Known rows, with every way that one mark hangs from another
H{V}: [-6  4 -3  4  6 -4 -3  2  4 15  7  0 -3 -5 -4 -1  0 17  2  5]
H{U V{N Z{J}}}: [ 10  14  -3   3 -17 -18   2 -14   3  14 -11  -1 -13  -1   1   8   2   6
  -2  -4]
X{J U{H}}: [-23 -30 -21  -9  16  12 -14  14  -6 -21  13  -4  -2   2 -16  -1  11   7
   8  -1]
U{H{V{N}}}: [  1  -4   7  -9  -5 -11  -9   9  -5  26   7  -2  -9  -2  -2   0   4  24
   1   1]
Q{H{U V{Z{J{X}}}}}: [ 14  -6 -20  13 -14   0   2 -24 -11   1 -11   1   6  -8   6   7 -11  -3
  -5   4]
Q{H{U V{N Z{J}}}}: [ 24  10  -5   6 -25 -15   3 -14  -9  19 -14  -1 -11  -2   8   9  -4 -20
  -4  -5]
H{U V{Z}}: [ -1   1 -15   1 -12  -9   3  -8  -6  13  -2  -2  -6  -7  -5   7  -2   8
  -4   1]
Z{H Q V{N}}: [  2  23  28   6   7  -1   2   8  26  10  -4   5   3  15   6  -7   6 -21
  -4   6]
J{Q}: [-12  14  13  -8  12   2   0  10   5  -5   9   1  -3   0  -2  -7   1   3
   4  -6]
X{J{Q} U{H{V{Z}}}}: [-17 -27  -8 -12  -4   4   8  16 -31 -21   1  -3  -9   1  -8   0  -2  24
   9  -4]
H{U V}: [ -5   5 -19  -1  -3  -8   1   1   1  14   8  -2   3 -11  -7   7  -1   5
  -3  -1]
U{H{V}}: [-12 -15  -9  -6  -2  -5  -6   4 -14  14   6  -2  -1  -5  -5   3   2  19
   4   3]
J{Q X{U{H}}}: [-23 -26   3 -21  22  17 -10  18  -5 -22  18  -1   7  -6 -10  -8   3  25
   3  -2]
V{N Z}: [ 10  10  19  -3   7  -4 -15   0  13  16   0   0 -23   6  -1  -9   9  13
  -1   2]
Z{H{U V{N}} J}: [ 10  18  -7   3 -14 -15   4  -3   9   9  -1  -3   6  -5  -1   7   2 -11
  -3  -2]
Z{J V}: [-15  24   3  11  12  -3  -3  -4  12  -2  -9   5   0   6   1  -7   3  -8
   3   4]
J{Q X{U{H{V}}}}: [-18 -26  -1 -15  12  11  -2  19 -14 -11  16  -1  10 -10  -8  -3  -4  38
   3   2]
Q{H{U V{N}}}: [ 22   8  -6  -1 -14 -12   0   4  -1  30   5  -1  -1  -7   4   6  -5 -16
  -7  -6]
X{J{Q} U{H{V}}}: [-21 -24 -13 -13   4   6   8  24 -24 -20  11  -3   0  -4 -11   2  -2  19
   9  -7]
Z{H{U} J{X} Q V}: [-10  12  -6  14   6   7   8 -14  21 -21  -9   5  27   6   4   3   0 -27
  -6   6]
V{Z{H Q}}: [ -4   0  11   4   1   6   2 -12   8  -9  -8  -1  -3  12   1  -1   9 -21
   0   6]
J{X{U{H}}}: [-20 -34  -9 -13  27  18 -22  10   2 -12  18  -2   6  -6 -13  -7  10  27
   1   6]
X{J U}: [-15 -15 -16   0  27  14 -11  11  11 -19  13  -3  -4   0 -15  -4   9   7
   7   1]

Rows
[ -1 -19 -10  10  10  14   3 -12   1 -13  -2   2  13  -1   3   6  -4 -10
   2   6] => Z{J{X{U}} Q{H{V}}}
[ 20  14  -5   0 -17  -8  16  12 -10   7   5   0   1  -3   7   6 -14 -13
  -1 -15] => X{J{Q{H{U V{N}}}}}
[  2   7   1   2   5   8   6   9  -8 -15   4   1  -1   3   5  -5  -8 -21
   5  -9] => X{J{Q{H}}}
[ 10   8  26   0  -1   0  -1  -7  17   4  -6   0 -10  15   4  -4  11 -16
  -2   4] => V{N Z{H Q}}
[-20  -3  -3  -8  23  13   0  19   2 -29  14  -2  -3   1 -10  -6   3   3
   8  -7] => X{J{Q} U}
[  0 -24   4 -13  -3  -5 -11  11 -13  16   2  -4 -18   0  -8   0   8  28
   1   3] => X{U{H{V{N Z}}}}
[  8  12  -4  -4  -6 -14  -3   6  12  27   9  -3  -4  -8  -4   6   1  10
  -5  -4] => H{U V{N}}
[ -9  16  -6   4   2  -1   1   8  11   3   1   0  15  -1  -5  -3   0 -27
  -6   4] => Z{H{U} V}
[  7  22   9  -5 -21 -17  14  -6  -5   6 -10   0 -12  -1   5   5  -4   4
  -1 -12] => H{U V{N Z{J{Q}}}}
[ 3 21 22 14 14  5  1 -7 31 -8 -8  7 14 14 10 -9  2 -7 -4 10] => Z{H J{X} Q V{N}}
[ 29   5  16   5 -11  -8  -3  -3  -6  31  -5   1 -17   1   9  -5  -4   1
  -3   4] => Q{H{V{N Z}}}
[  5   4  13   0  14  14  -3   5   1  -7  10   3   8  -4   7 -12  -9  -1
  -1  -1] => J{Q{H} X}
[ 16  -5  18  -6  11   9   0  19   0   6  15   2   5  -8   3  -7 -10  18
  -2  -1] => J{Q{H{V{N}}} X{U}}
[  0 -30  -6  -7  -2  -1  -7  12 -15   0   1  -4 -17   3  -8   1   7  30
   5   2] => X{J U{H{V{N Z}}}}
[ 25   9  15   5 -14  -5  12   6 -16   7  -6   2 -16   5  13  -5 -13   4
   3  -6] => X{J{Q{H{V{N Z}}}}}
[  5   5  -3  -5   4   9   1   2  -1  -7  11   1  15 -10   4  -2 -11 -13
  -6  -9] => J{Q{H{U}} X}
[ 10   3 -21  10 -22 -10   7 -19 -18   8 -16  -1  -2  -4   5  11  -6 -25
  -2  -3] => Q{H{U V{Z{J}}}}
[ 23  12   8  -4  -8  -3   7   7  -1  15  10   2  10 -11   9   0 -15   6
  -9  -8] => J{Q{H{U V{N}}} X}
[  9  37  13   0 -12 -11  11   5   1   3 -10   5   4   5  13  -1  -9 -41
  -4 -14] => Z{J{Q{H{U}}} V{N}}
[ 21   6  10  14  -1   1   2 -17  10   9  -7   5   5   5  15   3  -5  -4
  -2   3] => Z{J{X} Q{H{V{N}}}}
[ -9 -19   2  -3 -15  -3   5 -10 -19   9 -10  -1  -9   8   1   9   4   8
   3   4] => U{H{V{Z{Q}}}}
[  1   5  19 -10 -20 -15   7  -2 -21   5 -13   0 -17   5   8   1  -1  18
   6  -7] => U{H{V{N Z{J{Q}}}}}
[-21 -32 -15  -2   8  10  -1  -8  -5 -18   0   0  12  -1  -6   8   5  18
   5   6] => Z{J{X{U{H{V}}}} Q}
[-2  3 -4 14  8  5 -2 -8  8 -9  1  0 16 -6  1 -4 -3 18  1 12] => Z{H{V} J{X}}
[-12  22 -11   9  -1  -5   5  -2  11  -9  -8   1  16   1  -2   0   1 -34
  -3   2] => Z{H{U} J V}
[ -9 -20  -4   8  11  11   2 -17   5 -18  -9   2   1   3  -3   3   2  20
   3  10] => H{V{Z{J{X{U}} Q}}}
[  8  -3  -8   1 -12   1   5 -18  -4   2  -9   0  -3   7   5   9   0 -45
  -5  -5] => V{Z{Q{H{U}}}}
[ 11   7  11  -4 -10  -4   4  -9  15   2  -6  -2  -4  10   1   6  10 -28
  -7  -2] => V{N Z{H{U} Q}}
[-14  -1  -1  10  28  17  -8   5  19 -24   1   3  19   0  -7 -12   3  -3
   0  15] => Z{H J{X{U}} V}
[ -6   4  -1  10  18  12 -11 -11  18 -19   3   0  15  -2  -1  -7   4   4
   1   9] => Z{H J{X}}
[ -3   8 -13   3 -10  -3   0 -17   2 -14 -10  -4   2   0  -4   4   7 -28
  -1   0] => V{Z{H{U} J}}
[  2  -3   7  -1 -16 -14  -5 -10 -14  14 -14  -1 -19   4   3   2   6  20
   4   1] => U{H{V{N Z{J}}}}
